Each row was made from one small tree. Brackets hold a mark, then the marks that hang from it, in alphabetical order. Every link used is in the known rows. Write each row's tree.
Known rows
(zakod (gizar (rereki zivep) simemed)): [ 2.89 -0.06  3.13 -0.15  2.42  1.92 -4.83 -1.62  1.54 -0.81  0.97  1.40
 -3.06  0.30  0.45 -1.72 -2.40  4.05  2.04  0.40]
(sazan bage volo zivep): [ 2.21  1.67  1.98 -0.23 -0.51  0.43  1.09  2.19  3.00 -1.54 -1.03  1.09
 -2.05  0.32 -0.68  3.39 -0.34 -2.78 -3.38  1.45]
(gizar (simemed sovupi zivep) zakod): [ 0.70  0.63  2.61 -0.09  1.17 -0.48 -1.01 -3.55  2.51 -1.27  0.71 -0.61
  0.33 -0.14  2.19 -4.78  0.12  1.05  2.04 -1.21]
(volo (sazan bage (gizar simemed))): [ 2.37  1.84  2.01 -0.60  2.11  0.51  0.19  1.26 -0.97  0.70  0.12  2.34
 -1.71 -2.37 -0.33  0.51  0.89 -1.02  0.62  0.38]
(rereki (sazan volo)): [ 1.58  0.00 -0.74 -0.43  0.65 -0.68  0.34  0.98  4.60 -1.57 -0.59  1.41
  0.03 -0.41 -0.96  1.34 -0.85 -1.40 -0.48  0.85]
(gizar rereki): [ 0.78  0.54 -0.17  0.21  2.56  0.17 -1.39 -0.78  1.14  0.51  0.78  0.42
  0.30 -0.49 -0.47 -0.85 -0.62  2.97  0.11  0.77]
(volo (sazan bage (gizar zakod))): [ 3.04  2.01  1.73 -0.41  2.65 -0.37 -0.30  1.83 -1.37  1.02 -0.57  2.20
  0.37 -2.09 -0.53  0.26  1.40 -1.78 -0.38  0.45]
(sazan bage volo): [ 0.79  0.88  0.08 -0.22 -1.08 -1.96  1.51  1.89  2.83 -3.56 -0.74  1.27
 -0.96  0.19 -0.46  2.46  0.28 -1.62 -2.97  0.14]
(rereki zivep): [ 1.87  0.46  1.92 -0.49  1.03  0.54 -1.88  1.08  2.01 -0.05 -0.17  1.71
 -0.27 -0.13 -0.90  0.82  0.56  1.57  0.63  0.74]
(rereki (sazan bage) sovupi zivep): [ 3.95 -0.41  0.57 -1.15  4.06 -0.86  1.45  2.96  5.35 -0.50 -2.15  3.37
 -0.58 -2.32 -0.67  2.37  2.74  2.00  0.68  1.75]
(zakod (gizar rereki)): [ 1.93 -0.65  1.10 -0.03  2.33  0.50 -3.31 -0.88 -0.36 -0.93  0.29  0.88
 -1.49  0.01  0.39 -2.05 -2.12  2.48  0.71  0.40]
(zakod gizar zivep): [ 2.89 -0.20  2.87 -0.21 -0.03  1.86 -4.18 -0.59 -1.19 -2.58 -0.31 -0.44
 -2.08  0.20  1.93 -4.96 -2.71  0.61  0.14  1.19]
(simemed sovupi): [-1.05 -1.15 -1.81 -0.95  1.03 -1.12  0.95 -1.15 -0.59 -0.90  0.83 -0.20
  0.17 -1.81  0.76 -1.99  0.11  0.91  0.74  0.08]
(sazan bage (gizar (simemed sovupi) zakod) zivep): [ 4.73  2.03  4.71 -0.20  1.43  2.47 -1.44 -0.44  0.01  1.67  1.16  0.91
 -1.37 -0.22  0.62  0.11 -0.42 -3.00 -0.59  0.73]
(simemed sovupi zivep): [-1.24 -1.07  0.07 -1.27  1.71 -2.81  2.30 -1.56  1.05 -3.22 -0.11  0.92
  0.33 -2.53  1.75 -5.84  1.00  0.56  1.55 -0.44]
(rereki (sazan bage (gizar simemed)) sovupi zivep): [ 5.17  0.25  2.96 -1.32  4.42  0.98  0.10  2.06  5.14  0.64 -0.59  4.07
 -1.94 -2.24 -0.31  2.26  0.98  1.58  1.41  2.00]
(sazan bage (gizar zakod) zivep): [ 5.20  2.25  4.50  0.07  1.36  1.87 -1.33  1.37 -0.62  1.98  0.00  1.35
  0.03  0.27 -0.21  1.14  0.06 -4.26 -1.96  1.05]
(sazan (gizar rereki (zakod zivep))): [ 4.01  1.99  3.75  0.19  2.86  2.21 -4.50 -1.12 -0.09  1.76  1.77  0.63
  1.09  0.09  0.45 -2.81 -2.72  0.44 -0.55  1.65]
(zakod (gizar (rereki (sazan volo))) zivep): [ 4.20  0.19  2.40 -0.28  2.06  1.64 -4.99 -0.63  1.80 -3.00 -0.06  0.53
 -1.85 -0.34  1.12 -4.89 -3.53  2.02 -0.01  2.14]
(sazan (gizar zakod) volo): [ 2.50  1.87  3.50 -0.23  0.86  1.28 -2.83 -0.11  1.95  0.59  1.49  1.35
  0.07  1.02 -0.04  1.27 -3.99 -2.04 -2.19  1.34]

Write each row's tree
[ 1.73 -0.53  3.08 -0.31  3.42  1.10 -2.42 -2.36  1.65 -1.18  0.32  1.16
 -3.40 -0.54  1.92 -3.56 -2.41  4.33  2.21  0.41]
(zakod (gizar (rereki sovupi) (simemed zivep)))
[ 4.13 -0.20  2.45 -0.22  2.72  0.93 -3.99 -0.73  2.84 -1.79  0.26  2.12
 -2.69 -0.18 -0.02 -1.42 -1.20  3.01  2.00  0.26]
(zakod (gizar (rereki (sazan bage) zivep) simemed))
[ 2.35  1.91  2.40  0.99  2.50  1.67 -4.03 -3.27  2.91  1.49  1.55 -0.86
  0.39  1.15  0.47 -1.55 -1.14  3.65  1.03 -0.12]
(gizar rereki simemed zakod)
[ 2.33  2.01  2.75 -0.70  4.62  0.91 -1.77 -1.04  0.12  1.71  0.99  2.00
 -0.41 -2.67  0.31 -2.72 -0.69  1.36  1.73  0.94]
(volo (sazan (gizar rereki (simemed sovupi zivep) zakod)))
[ 3.94  2.26  2.32 -0.65  5.09  0.11 -1.04  1.81  0.09  1.75 -0.41  3.06
  0.06 -2.77 -0.67  0.43  1.20  1.11 -0.07  1.51]
(volo (sazan bage (gizar (rereki sovupi zivep) zakod)))
[ 3.99  2.82  5.50 -0.46  3.29  4.44 -4.35 -2.18  3.54  2.63  2.89  1.10
 -2.20  0.33  0.23  0.56 -5.52  0.16 -1.14  2.86]
(sazan (gizar rereki (simemed sovupi) zakod) volo zivep)
[ 4.42  1.21  0.80  0.32  5.50  0.21 -1.09 -0.02  4.01  1.96 -1.04  0.75
  1.72 -0.86 -0.15  0.09  0.85  2.24 -0.57  1.74]
(gizar (rereki (sazan bage zivep) sovupi) zakod)
[ 5.57  3.61  5.96  0.12  2.21  3.09 -3.11 -0.10  3.86  1.00  1.52  1.88
 -2.25  0.86 -0.33  2.23 -3.15 -1.63 -2.66  2.12]
(sazan bage (gizar rereki simemed zakod) volo zivep)
[ 3.06 -0.15  1.19 -1.41  4.12  0.42  0.13  2.10  7.25 -0.07 -1.31  3.25
 -1.32 -1.71 -0.71  3.14 -0.52  2.75  0.23  2.86]
(rereki (sazan volo) sovupi zivep)
[ 3.46  2.79  5.68 -0.38  2.42  5.09 -3.53 -1.18  3.43  2.51  2.72  1.73
 -3.82  0.48 -0.33  1.95 -5.75  0.02 -1.10  3.12]
(sazan (gizar rereki simemed) volo zivep)
[ 3.38  1.83  3.76  0.32  4.93  2.43 -4.20 -2.49  4.77  2.51  1.07  0.48
 -0.54  0.25  0.67 -0.29 -0.97  6.56  1.56  1.26]
(gizar (rereki sovupi zivep) simemed zakod)
[ 1.22  1.31  2.32 -1.09  3.09  0.89 -0.23 -0.36 -0.67  1.08  0.75  2.18
 -1.61 -2.99  0.42 -1.98 -0.49  0.13  1.97  0.74]
(volo (sazan (gizar (simemed sovupi zivep))))
[ 3.02  0.15  0.46 -0.66  5.68  0.52 -1.21  0.52  4.85  1.17 -0.25  2.45
 -0.12 -1.94 -0.86  0.47  0.06  5.03  1.16  2.34]
(gizar (rereki sazan sovupi zivep))
[ 3.20  0.88  0.66 -0.42  3.74  0.08 -2.48  0.68  5.76 -0.63  0.23  2.61
  0.14 -0.86 -1.80  0.65 -0.84  3.12  0.19  1.87]
(gizar (rereki (sazan volo) zivep))
[ 2.31  1.87  2.66 -0.71  2.32 -0.09  0.67  1.11 -0.41 -0.06 -0.20  2.73
 -1.65 -2.60  0.01 -0.83  1.17 -1.13  0.90  0.21]
(volo (sazan bage (gizar (simemed zivep))))
[ 3.06  0.68  0.79 -0.87  3.58  0.04 -1.78 -1.16  6.68 -2.10  1.42  2.30
 -1.81 -1.74 -0.67 -0.45 -0.31  4.27  1.58  1.07]
(gizar (rereki (sazan bage volo) zivep) (simemed sovupi))
[ 4.34  0.83  2.50 -0.43  2.40  2.39 -1.73 -0.64  2.60  2.09  0.73  1.19
 -0.22 -0.68 -0.18 -0.30 -1.30 -2.34  1.17  1.25]
(rereki (sazan (gizar (simemed sovupi) zakod) zivep))
[ 5.23  2.59  5.60  0.23  0.91  3.03 -1.88  0.10  0.29  2.12  0.76  0.99
 -1.46  0.67  0.25  1.05 -0.46 -3.45 -0.94  0.71]
(sazan bage (gizar simemed zakod) zivep)
[ 3.41  2.49  3.60  0.99  2.10  2.68 -5.31 -3.41  2.89  0.56  1.52 -1.54
  0.14  1.10  1.32 -4.01 -1.88  3.83  0.74  0.81]
(gizar rereki simemed (zakod zivep))
[ 3.97  2.62  5.40 -0.48  0.06  3.05 -0.84  0.93  2.74  0.09  1.20  2.13
 -3.99  0.45 -0.17  3.23 -2.87 -3.39 -2.35  1.85]
(sazan bage (gizar simemed) volo zivep)
[ 4.61  2.00  3.55 -0.07  2.39  0.93 -2.90 -1.41  0.62 -0.66  1.98  0.87
 -0.26 -0.75  1.10 -3.15 -0.75  0.38 -0.35  0.63]
(sazan bage (gizar rereki (simemed sovupi) (zakod zivep)))
[ 0.15  0.24  0.16 -0.25  2.70  1.06 -1.55 -3.37  2.02  0.05  2.44 -0.17
 -1.69 -1.21  0.74 -2.33 -1.32  4.78  2.07  0.31]
(gizar rereki (simemed sovupi))
[ 4.00  1.58  2.57  0.50  5.18  2.77 -2.75 -2.58  5.27  3.17  0.51 -0.07
 -0.37 -0.13  0.63 -0.35 -1.13  4.06  1.48  1.58]
(gizar (rereki (sazan zivep) sovupi) simemed zakod)
[ 3.54  1.11  2.13 -0.29  1.29  1.03 -1.91 -0.21  4.64 -0.04  0.82  1.74
 -0.23  0.21 -0.47  0.96 -2.48 -2.05 -0.04  0.94]
(rereki (sazan (gizar simemed zakod) volo))
[ 3.32  0.25  3.88 -0.12  2.52  3.40 -4.91 -2.40  0.80 -1.33  0.74 -0.40
 -3.88 -0.34  2.66 -5.18 -3.78  4.74  1.32  2.00]
(zakod (gizar (rereki sovupi) simemed) zivep)
[ 1.89  0.56 -0.66 -0.11  3.02 -0.29 -1.17 -0.08  4.37 -0.58  0.35  1.43
  0.34 -0.77 -1.17  0.08 -1.20  2.03 -0.22  1.36]
(gizar (rereki (sazan volo)))
[ 1.93 -0.41 -1.03 -0.87  2.69 -1.44  3.19  2.08  5.29 -1.50 -1.79  2.05
 -1.03 -1.83  0.10  2.79  0.62  0.23 -1.19  1.62]
(rereki (sazan bage volo) sovupi)
